What can hang from each mark:
N: B
Q: F Y
D: B F Y
F: D G Q
B: D U
U: B
G: F Y
Y: D G

Every row comes from one small tree of marks. The marks that hang from a mark follow it in brackets, in alphabetical order. Every link used is in the known rows. Which tree was each row made from?
In the rows, zero is written as 128.
Known rows:
F{D{B} Q{Y{G}}}: [108 151 116 123 131 130 137 153 144 157  80 114  89 104 129 103 133 117
 119  91 107  75 137 205 181]
B{D{F{Q} Y} U}: [140 139  61 141 103  76 148 163 112 136 113 157 135 137  99  85 145  83
 124  64 105  87  87 195 216]
N{B{D{Y{G}} U}}: [130 166  57 136 119  97 143 157 120 124 114 153 140 122 104 113 146  98
 133  64 109  82 111 154 181]
U{B{D{Y{G{F}}}}}: [146 164  80 145 134 101 145 149 121 117 112 159 146 125 109  91 115 111
 124  91  97  86  96 169 196]
D{B F{G Q{Y}}}: [155 141 112 135 126 111 138 156 141 140  80 140  67 109 116  98 135 103
 132 101 135  61 115 192 169]
B{D{F} U}: [133 132  76 143 105  82 148 160 116 139 106 136 148 127 108  91 157 117
 115  70 119  96  99 176 166]
U{B{D{F{Q{Y}}}}}: [153 157  75 142 121  88 143 154 129 132 106 152 105 107 110  71 128 117
 119  99 141  79 106 192 209]
G{F{D{B} Q} Y}: [133 176 126 133 134 146 140 147 133 136  75 150  97 152 129 157 118  99
  95  91  77  93 127 195 207]
Q{Y{D{F} G}}: [ 85 161  78 134 136  88 135 157 139 141 100  94 101  79 117 105 167 109
 137 103  88  66 123 164 202]
G{F{Q} Y{D{B}}}: [157 190 121 138 147 139 143 157 137 119  78 158  83 140 126 158 125 107
  98  96  75 105 128 176 212]
B{D{F{G Q}} U}: [153 145  73 129 109  81 154 167 126 132  98 150 113 131  99 101 138  93
 117  64 123  73 101 195 193]
F{D G}: [137 120 107 103 136 130 132 148 135 155  84 114 119 147 122  94 152 118
 121  84 108  86 120 195 177]
Y{G{F{Q}}}: [ 95 186  91 132 132 120 158 150 138 132  89 114 113  95 115 145 128 107
 110  75  81  62 129 185 172]
D{B{U} F{Q{Y}}}: [131 142 109 143 102 108 147 155 141 144  94 130  92 107 116 104 146 106
 126  94 132  80 109 191 176]
N{B{D}}: [156 157  71 136 130 113 136 156 122 134  95 151 120 114 119  88 155 138
 115  72 140  98 134 165 140]
B{D{F{G} Y} U}: [144 128  68 137 111  73 141 160 114 128 112 157 142 147  97  88 144  80
 137  72 101  79  82 176 199]
U{B}: [140 143 106 136 127 124 145 141 130 136 109 128 130 116 120  90 136 143
 114 103 141 102 110 174 180]
G{F Y{D{B}}}: [147 174 128 143 149 136 136 152 132 118  83 149 109 145 131 155 137 121
 104 104  70 113 126 152 184]
Y{D{B{U}} G{F}}: [138 168 111 132 142 126 153 159 144 119  90 119 138 115 118 140 148 124
 126  82  58  99 116 152 159]
Q{Y}: [ 77 148 111 139 119 112 127 145 142 145  97 111  95  93 130  89 151 128
 120 111 135  85 141 173 157]
U{B{D{F}}}: [165 139  79 144 126  95 144 151 117 133 108 146 139 120 112  69 138 134
 116  94 136  94  96 179 183]
F{G Q}: [144 154 104 114 135 123 149 157 141 139  82 138  74 119 114 113 125 107
 113  80 135  69 130 204 183]
G{F{Q}}: [126 176  98 128 117 135 148 149 144 135  81 135  96 116 121 116 134 110
 100  80 101  90 128 205 173]
N{B{D{Y} U}}: [145 156  61 134 112 103 138 156 122 127 112 163 133 131 107  94 152 105
 128  67 123  99 113 162 177]
N{B{D{F} U}}: [152 154  55 135 107  96 145 158 122 133 105 147 129 119 106  97 164 111
 123  66 131  87 111 168 171]
Y{D{B{U} F} G}: [142 141  95 137 141 103 152 163 127 136 102 104 143 108 113 125 169 126
 135  83  75  89  99 154 174]
G{Y}: [ 95 154 120 149 141 118 137 145 113 139 100 128 116 131 129 147 138 127
 100 101 118  95 130 156 182]
Q{F{G}}: [136 165 101 132 118  98 117 149 150 146  78 111 106  86 123 130 138 120
 120  82 113  95 129 182 173]
Q{Y{G}}: [ 54 163 103 142 130 101 136 147 141 141  99  98 103  78 124 114 143 119
 127 106 115  61 141 161 160]

Write each row's tree:
[163 137  63 136 129  81 138 163 110 135  98 165 113 136 103  76 136  87
 128  70 108  73  97 199 202]
B{D{F{G Q} Y}}
[148 158 125 133 131 111 110 148 143 151  71 121 110 119 132 151 127 115
 117  90  92 103 126 178 191]
Q{F{D{B} G{Y}}}
[160 145 116 126 122 115 110 149 150 157  70 112 117 108 132 120 140 126
 122  82 100 108 124 191 168]
Q{F{D{B} G}}
[156 153  62 137 129 109 130 155 116 132 104 163 127 124 115  80 153 119
 125  72 126  98 120 165 163]
N{B{D{Y}}}
[136 112 128 124 118 140 135 147 132 158  90 114 147 147 131  93 159 142
 114  85 111 120 116 185 144]
F{D{B{U}}}
[133 107 118 127 118 134 129 145 123 155 100 128 155 159 126  83 156 119
 129  85  94 120 100 183 173]
F{D{B{U} Y}}
[173 130 124 105 139 145 139 156 142 153  71 138  88 146 123 100 129 116
 116  79 120  86 125 216 175]
F{D{B} G Q}
[103 168 111 131 132 133 133 141 127 138  84 131 122 152 128 151 137  99
  98  96  66  92 124 178 209]
G{F{D} Y}
[181 150  76 133 130  94 149 156 125 129 103 158 110 124 105  80 122 115
 118  89 138  77  98 194 205]
U{B{D{F{G Q}}}}
[172 143  77 113 140 107 144 165 134 143  88 124  91 121 110  95 168 108
 124  81 102  88 108 198 218]
Y{D{F{G Q}}}
[136 147 114 133 148 120 152 162 134 131  99 109 142 113 121 127 156 142
 128  84  83 103 117 148 155]
Y{D{B{U}} G}
[141 163  57 139 136 103 136 156 114 129 106 154 132 113 111  98 147 113
 130  70 112  83 120 156 165]
N{B{D{Y{G}}}}
[120 127  95 153 118  95 146 149 111 136 115 126 157 125 108 119 150  91
 150  85  82  75  75 157 175]
D{B{U} F Y{G}}
[155 127 121 119 130 147 139 153 133 163  78 127 109 134 133  88 143 137
 104  78 118 109 126 216 164]
F{D{B} Q}
[135 198 102 131 142 130 145 157 137 122  83 148  83 136 121 160 132  95
  96  91  69  97 129 184 239]
G{F{Q} Y{D}}
[136 119 126 147 117 125 138 146 123 135 108 145 148 146 122  96 143 121
 133  92 113 115  99 160 150]
D{B{U} Y}
[168 145 119 141 140 114 145 156 122 137  83 151  80 132 116 139 126 102
 119  95 125  67 108 183 184]
D{B F{G{Y} Q}}
[119 146  88 125 131  97 126 157 147 140  93 113  81 102 117  82 169 107
 136 109 109  79 122 175 204]
Q{Y{D{F{G}}}}
[140 139 107 132 135 106 125 158 147 137  88 122  83 105 123  82 163 119
 138 114 114  87 123 169 176]
Q{Y{D{B F{G}}}}
[119 158  68 145 127  76 144 163 120 141  95 134 107  93 112  92 140 110
 116  77 115  63 120 191 180]
B{D{F{Q{Y{G}}}}}
[157 164  51 131 106  97 149 162 125 134 102 153 112 117 103 101 156 102
 120  60 134  82 112 182 188]
N{B{D{F{Q}} U}}
[156 146 130 130 161 124 135 157 129 125  86 145  96 147 123 140 134 121
 119 103 109  92 125 153 180]
F{G{Y{D{B}}}}
[161 156  56 127 112  95 144 160 126 128 102 152 119 126 101 104 156 100
 130  66 132  77 109 167 177]
N{B{D{F{G}} U}}
[144 138  68 126 124  95 141 153 119 143 100 143  97 132 100  96 144  65
 139  80 101  58  87 206 236]
D{F{G Q} Y}
[ 78 177  96 132 127 108 147 153 144 143  92 114  74  77 119 117 129 109
 115  92 123  59 143 194 190]
F{Q{Y{G}}}
[104 185  99 130 112 127 141 148 156 133  80 133  76 101 121 111 131  99
 108  93 104  78 138 203 184]
G{F{Q{Y}}}
[133 138 112 126 112 141 133 143 138 139  89 137 145 157 123 100 146 102
 122  85  67 110 104 188 173]
G{F{D{B{U} Y}}}
[152 177 106 129 152 132 154 163 145 124  80 127 111 104 121 134 139 125
 119  80  63  92 124 173 168]
Y{D{B} G{F{Q}}}
[152 172 106 116 155 121 146 162 135 128  85 149  61 136 114 148 123  95
 109  89 111  74 130 187 233]
F{G{Y{D}} Q}
[129 158 112 147 137 127 144 148 126 126  95 147 129 122 119 122 121 103
 131  87  76  82 109 170 159]
D{B Y{G{F{Q}}}}
[132 148  55 147 131  74 146 162 102 139 105 147 133 113 105  90 139  93
 126  67  91  67  98 189 198]
B{D{F{Q} Y{G}}}
